Each row was made from one walk, in order. Every step used is in the known rows, and no mark comes twice. Write each row's walk.
(in the rows, 128 means zero)
Known rows:
koga/pomer/pusom/zukom/kuron: [111  61 119 166  89 154 128  99 150 158 118 131 123 147 147 188]
movut/koga/pomer/pusom/zukom/kuron: [104  68 115 189  88 162 142 110 151 121 112 147 112 153 144 171]
muge/koga/pomer/pusom/zukom: [145  84 115 177  79 167 140 102 152 138 125 116 151 159 139 140]
movut/koga: [129 100 124 160 111 129 113 145 195 101 131 151 157 121 121 139]
pusom/zukom: [145  83 125 142  98 118 117 125 188 148 142 131 151 117  90 178]
movut/koga/pomer/pusom: [110 103 112 172  96 168 122 114 158 128 114 149 158 149 176 122]
muge/movut/koga/zukom/pomer/pusom: [147  94 103 169  99 150 130 131 159  72 139 146 141 167 158 131]
muge/movut/koga: [145 112 129 159 124 137 100 152 196  77 130 166 156 126 121 157]
movut/koga/zukom/pomer: [143  77 111 162  87 126 140 139 190  89 138 132 149 140 125 119]
zukom/pomer/pusom: [130  66 125 154 110 119 119 108 156 134 139 121 179 153 165 130]
pomer/pusom/zukom: [133  88 114 153  98 132 121 111 156 152 144 128 143 139 125 173]
pusom/zukom/kuron/pomer: [139  62 126 179  85 125 138 128 181 103 128 129 121 143  86 194]
zukom/kuron: [123  71 132 147 120 117 101 137 194 121 129 137 134 118 127 179]
movut/koga/kuron/pusom: [141 126 113 173  94 154 139 133 202  90 139 133 165 139 103 168]
kuron/pusom: [146 118 123 145 111 122 115 116 199 125 129 125 174 122 120 161]
pomer/pusom/zukom/kuron: [120  64 118 165 105 128 122 115 157 137 138 131 112 141 125 198]

Write each row's walk:
[139  76 102 148  89 132 129 113 156 132 146 114 153 157 162 128]  koga/zukom/pomer/pusom
[158  74 132 158  95 103 149  99 185 126 132 111 181 136  89 168]  kuron/pusom/zukom/pomer
[130  87  91 176  76 154 133 124 157  97 131 124 101 167 154 164]  koga/zukom/kuron/pomer/pusom
[133  96 127 156 118 118 115 119 198 107 121 126 142 124 121 186]  zukom/kuron/pusom
[121  76 115 182  99 142 123 121 157  99 124 129 127 166 157 165]  zukom/kuron/pomer/pusom
[153  83 122 187  79 136 173 116 189  90 143 117 172 153  74 172]  movut/koga/kuron/pusom/zukom/pomer
[131  82  99 172  88 140 143 124 159  95 140 131 143 162 159 114]  movut/koga/zukom/pomer/pusom
[154 107 121 151  97 120 132 107 191 136 134 122 159 122  84 186]  kuron/pusom/zukom
[118  82 119 188  98 172 129 119 152  97 111 163 111 158 143 191]  muge/movut/koga/pomer/pusom/zukom/kuron
[163 127 116 179  93 162 146 132 196  77 142 146 151 144  68 210]  muge/movut/koga/kuron/pusom/zukom
[161  76 125 165  79 128 159 103 189 127 150 101 183 148  77 187]  koga/kuron/pusom/zukom/pomer
[141 106 103 151  95 132 126 122 198 105 128 120 113 126 119 185]  koga/zukom/kuron/pusom
[157  99 105 200  75 178 146 129 163  81 145 107 158 188 137 138]  muge/koga/kuron/pomer/pusom
[161 104 103 171  93 139 139 129 203  69 127 110 112 141 114 162]  muge/koga/zukom/kuron/pusom
